Each row was made from one walk, in order. Every step used is in the known rows, and no mark comes twice. Write each row's walk.
Known rows
s, m: [ -9.4   9.2  14.2   9.3   5.0  15.4 -16.2 -15.3  -4.7  17.5   8.3 -14.9
  -6.0  -5.8 -12.3  -2.9  -0.4 -19.0  -2.4  -2.7 -12.7  17.4]
f, s, m: [ 12.5  12.9  16.0  26.1  -6.7  16.8  -9.6 -21.0  -3.8   7.5  -9.8 -15.1
   7.1 -16.0 -14.0  16.8  -4.8 -35.3  -6.6  -7.8 -16.6 -13.9]
t, s, m, c: [-18.1  26.4  11.1   0.2  15.7  54.4  -4.9 -32.1  -6.6  31.8 -23.2   6.5
  -2.2 -33.1  -8.3  18.6   2.8 -59.3 -21.0  -0.2 -39.5  28.8]
m, c, t, s: [ -8.8   8.7   0.9 -15.7 -33.8  36.1  19.8 -11.6 -11.0  26.0 -41.8  28.3
 -14.6  -8.9  11.6  33.8  -9.8 -34.2 -26.6   8.0 -38.7  -4.7]
s, m, c, t, r, f: [-55.8  13.0  30.6 -10.5 -45.1  54.7  -9.0 -22.6  15.9  47.1  -4.0 -15.9
 -49.7  -5.0   0.1   2.5 -52.2 -17.1 -38.4  -3.9 -39.5  19.1]
t, c: [-14.5  -6.6   2.2 -12.7  12.9  18.1  21.0  13.0 -10.7   3.0  -5.4  -3.3
  17.4 -35.0  -5.0 -12.4 -16.9 -14.4   5.3  10.0 -14.2   4.5]
r, f, s, m, c: [  0.7  43.0  35.4   6.1   0.0  42.4 -11.7 -19.5  35.8  21.7 -11.2 -38.5
 -34.0 -25.1 -34.3   7.9 -12.1 -66.7 -20.1  -3.9 -11.1 -22.1]
r, m, c, d: [-14.9  20.4   5.6 -30.8 -14.9  41.4 -34.8 -32.4  -0.2  36.8 -14.2  -2.1
 -53.3  -6.0 -11.7  -2.0  32.5 -26.6  13.4  13.3 -37.2 -30.5]
c, d: [ -7.8   4.1   8.6 -20.0 -40.5   8.1  -6.4 -16.8  -3.1  14.6  -4.8   4.0
 -22.4   1.5  -0.8  -3.0 -13.1  10.7  30.6   4.4 -14.7 -24.0]
y, h, r, m: [ 12.3  17.6   0.8 -26.9  18.0  33.7 -66.0 -34.5  17.7  14.9  -8.9  27.1
 -31.8  24.0  27.8  34.0  16.2  -5.4  10.0   0.3 -24.6   4.7]
h, r, f, c, d: [-33.5  26.2  14.2 -28.8 -13.6  40.9  -4.0 -35.8  31.3  27.0  -1.4  -7.1
 -66.3  12.4  10.8  16.5 -51.2  13.4  48.2  21.2   3.0 -52.3]
r, f, c: [-17.0   5.4   4.8 -15.5  34.4   7.2  15.9 -10.6  36.7   2.5  12.1 -33.5
 -41.8  -6.0 -14.2   2.9 -27.6  -5.4   6.7  27.2  13.3 -36.0]
f, c: [ -9.9   7.4 -13.3   5.6  30.4   1.0  20.4 -24.0   6.4  -4.9  -3.7 -12.6
 -18.9  -9.9  -4.0  -1.2  -5.0  -5.3  13.9  11.5  -2.5 -30.8]
y, h, r: [ 13.4  32.1   5.6 -11.9  -6.1  22.2 -35.5 -29.4  23.1  -0.1 -21.0  30.4
 -19.7  18.3  26.3  22.2 -17.2   1.6  24.0 -18.0 -15.8   8.1]
t, s, m, c, d: [-26.4  29.3  19.8 -17.2 -23.9  62.3 -14.0 -47.3  -8.4  46.9 -27.6  11.5
 -23.9 -31.8  -8.7  18.7 -12.6 -49.8  11.3   4.9 -56.3   6.4]
w, y, h, r, f: [  9.0  48.5  38.8 -50.8  -2.7  19.4 -29.4  22.5  63.5  12.8   5.7   4.9
 -47.7  28.1  18.3  27.4 -23.5  -6.1  -7.5   9.3   7.7  14.8]
y, h: [ 20.3  16.6   5.0 -17.1   2.3  -2.2 -20.4 -19.0  24.8 -10.6 -14.5   7.6
 -19.3   3.9   0.8   5.2  -6.8  -6.1  14.9  -7.7 -19.7   3.4]
w, y, h, r: [ 14.8  50.8  18.8 -30.3  -6.2  14.5 -29.2   7.6  34.1   4.5 -11.4  25.4
 -21.7  24.3  27.3  23.7  -0.8  -7.6   1.4  -5.8  -6.5  19.0]
w, y, h: [ 22.7  34.6  18.6 -34.7   3.1 -11.6 -12.4  18.3  35.4  -6.0  -6.6   2.9
 -22.0   8.2   1.2   6.6   7.6 -17.8  -8.4   7.4 -13.5  15.1]
r, m, c, t: [ -8.7   7.5  -1.5 -22.5 -18.3  29.2 -18.4 -12.9  -5.0  33.9 -15.8   0.4
 -49.7  12.4  -1.8   9.4  36.2 -31.2 -24.9  14.6 -30.6 -22.6]
c, t, s, m: [-11.5 -12.0  12.8  -6.6 -32.0  29.8   1.0 -16.7 -22.8  39.4 -11.7  19.5
  -0.6   0.3  10.7  41.9 -24.7 -24.0 -26.4  14.8 -37.6  14.5]

Write each row's walk
[-38.4   8.7  19.4 -16.6  -6.2  62.0   3.3 -34.6  12.3  51.0  -5.8   7.8
 -44.2   9.1  23.5  61.5 -61.2 -18.4  -9.4  29.2 -19.9 -13.5] -> h, r, f, c, t, s, m
[ -3.4 -22.8  -1.4 -17.7 -37.4  14.7  15.8   0.8 -18.0  20.9 -20.3  32.8
   5.1   5.6  22.0  45.6 -25.6  -2.7 -22.2  16.1 -25.6  -2.5] -> c, t, s
[-31.7  29.2  30.4  15.3 -13.2  57.5 -11.9 -31.7  27.4  25.6 -14.9 -22.0
 -15.7 -35.3 -10.7  13.4 -44.6 -38.1 -32.5 -15.6 -30.0   1.0] -> t, r, f, s, m, c
[-28.3 -11.1  31.3   6.1 -60.7  33.6  -3.5 -16.2   8.9  31.8  -3.7 -10.0
 -15.7  -4.3   8.0  36.2 -71.7  -0.3 -38.1  -2.4 -28.1 -11.3] -> c, t, r, f, s, m
[-25.4   8.3  13.8 -33.9  -8.2  15.9  10.4 -26.6  33.7  17.6   3.7 -28.7
 -65.4  -2.9 -14.4   0.9 -40.7   4.6  36.6  30.2  -2.3 -59.4] -> r, f, c, d
[-23.8  12.9  19.3  -3.3 -62.9  39.5  13.0 -12.7  23.3  18.8 -32.3   1.8
 -31.3 -10.3   7.4  26.9 -56.6 -13.9 -38.6  -8.7 -29.5 -31.6] -> m, c, t, r, f, s
[-48.0 -10.2  -0.4  -8.1  22.2  20.2  15.8 -23.0  26.9   5.3   9.7 -16.3
 -22.5 -16.8  10.8   8.5 -60.4  22.0  -6.9  13.9  -7.9 -11.5] -> t, r, f, c
[ 15.6   2.3  20.6  -2.5  -8.9   5.0   2.1   7.0  32.8  -1.9  -1.4 -19.4
  -9.7  -4.5 -13.2  23.4 -25.9 -13.8 -14.0   8.5  13.3 -36.4] -> r, f, s
[-47.1   6.3  17.8 -19.8 -51.2  39.5   6.9  -4.6  20.5  29.3 -13.5   0.8
 -42.0  -0.3  12.0   6.9 -52.3   0.7 -35.3   0.5 -27.4   0.6] -> m, c, t, r, f
[-48.3  18.6  13.1  10.0 -49.7  49.5  -6.3 -34.7 -11.4  39.9 -22.2   6.7
 -25.2 -10.4   8.5  -0.2 -29.3 -17.7 -29.3 -20.9 -54.5  22.5] -> s, m, c, t, r
[-14.4  35.5   9.8 -18.5 -37.7  30.2  -5.0 -27.3   5.4  20.7 -25.6  -0.4
 -42.5 -11.4 -13.0 -15.9   2.6 -21.7  26.7  -3.9 -27.7 -25.9] -> m, c, d
[-23.2  -5.8  -1.0  -2.5  -1.8  31.2  22.1 -40.9 -16.2  33.4 -14.0   5.9
 -22.9 -10.3   4.8  41.5 -31.0 -27.2  -9.7  25.1 -39.8 -14.2] -> f, c, t, s, m
[-29.7  -8.5  18.3 -24.5   1.5  35.0  18.6 -26.9  12.2  41.9  -0.3 -14.7
 -43.5  -5.0  -2.7  43.5 -51.5 -27.3 -19.1  36.4 -23.7 -19.4] -> r, f, c, t, s, m
[-16.7  32.9  19.1   3.8 -37.3  35.5  -5.5 -24.4  -3.8  36.2 -20.0 -11.8
 -44.7  -0.8 -14.6  -6.5   3.8 -45.3 -14.3  -7.1 -34.6   0.0] -> s, m, c, t
[-40.0   3.2  -8.2  -7.5  14.1  46.0 -28.2 -27.9  -4.3  24.9  -8.5  10.2
 -11.9 -18.2  16.7   5.3  12.2  -9.2 -30.3  -0.6 -41.4  15.1] -> t, r, m, c
[-33.7 -38.7  -9.3 -16.5 -34.4  21.6 -20.9 -12.8 -22.4  30.7   1.4  23.2
 -10.9  13.1  33.7  29.3 -11.2  26.5 -36.2  11.0 -39.6   2.9] -> c, t, r, m
[  1.8  27.1   2.4 -42.7 -17.3  69.1 -46.7 -46.1   7.8  42.2 -50.8  56.6
 -48.0  17.1  39.4  67.5   6.1 -38.4 -15.5   8.3 -61.6  -2.2] -> y, h, r, m, c, t, s
[-39.6 -24.9  13.6 -20.1 -53.5  18.6   6.2   5.2  11.1  23.4   4.7   3.9
 -22.8  13.5  21.6  20.1 -68.8  33.8 -30.2   7.5 -16.5   3.5] -> c, t, r, f
[  7.1  59.2  17.4 -51.9 -25.4  45.5 -47.6  -3.4  27.3  37.9 -28.1  26.8
 -73.0  35.5  25.0  32.8  35.3 -40.1 -25.8   9.6 -36.5  -4.1] -> w, y, h, r, m, c, t
[-19.5  -2.2   6.6 -22.8  -9.9   5.0  26.2  -6.6  28.4  16.2   2.7 -26.7
 -61.8  12.6  -6.3  10.6 -38.2   0.1  -3.7  30.6   4.7 -49.3] -> r, f, c, t
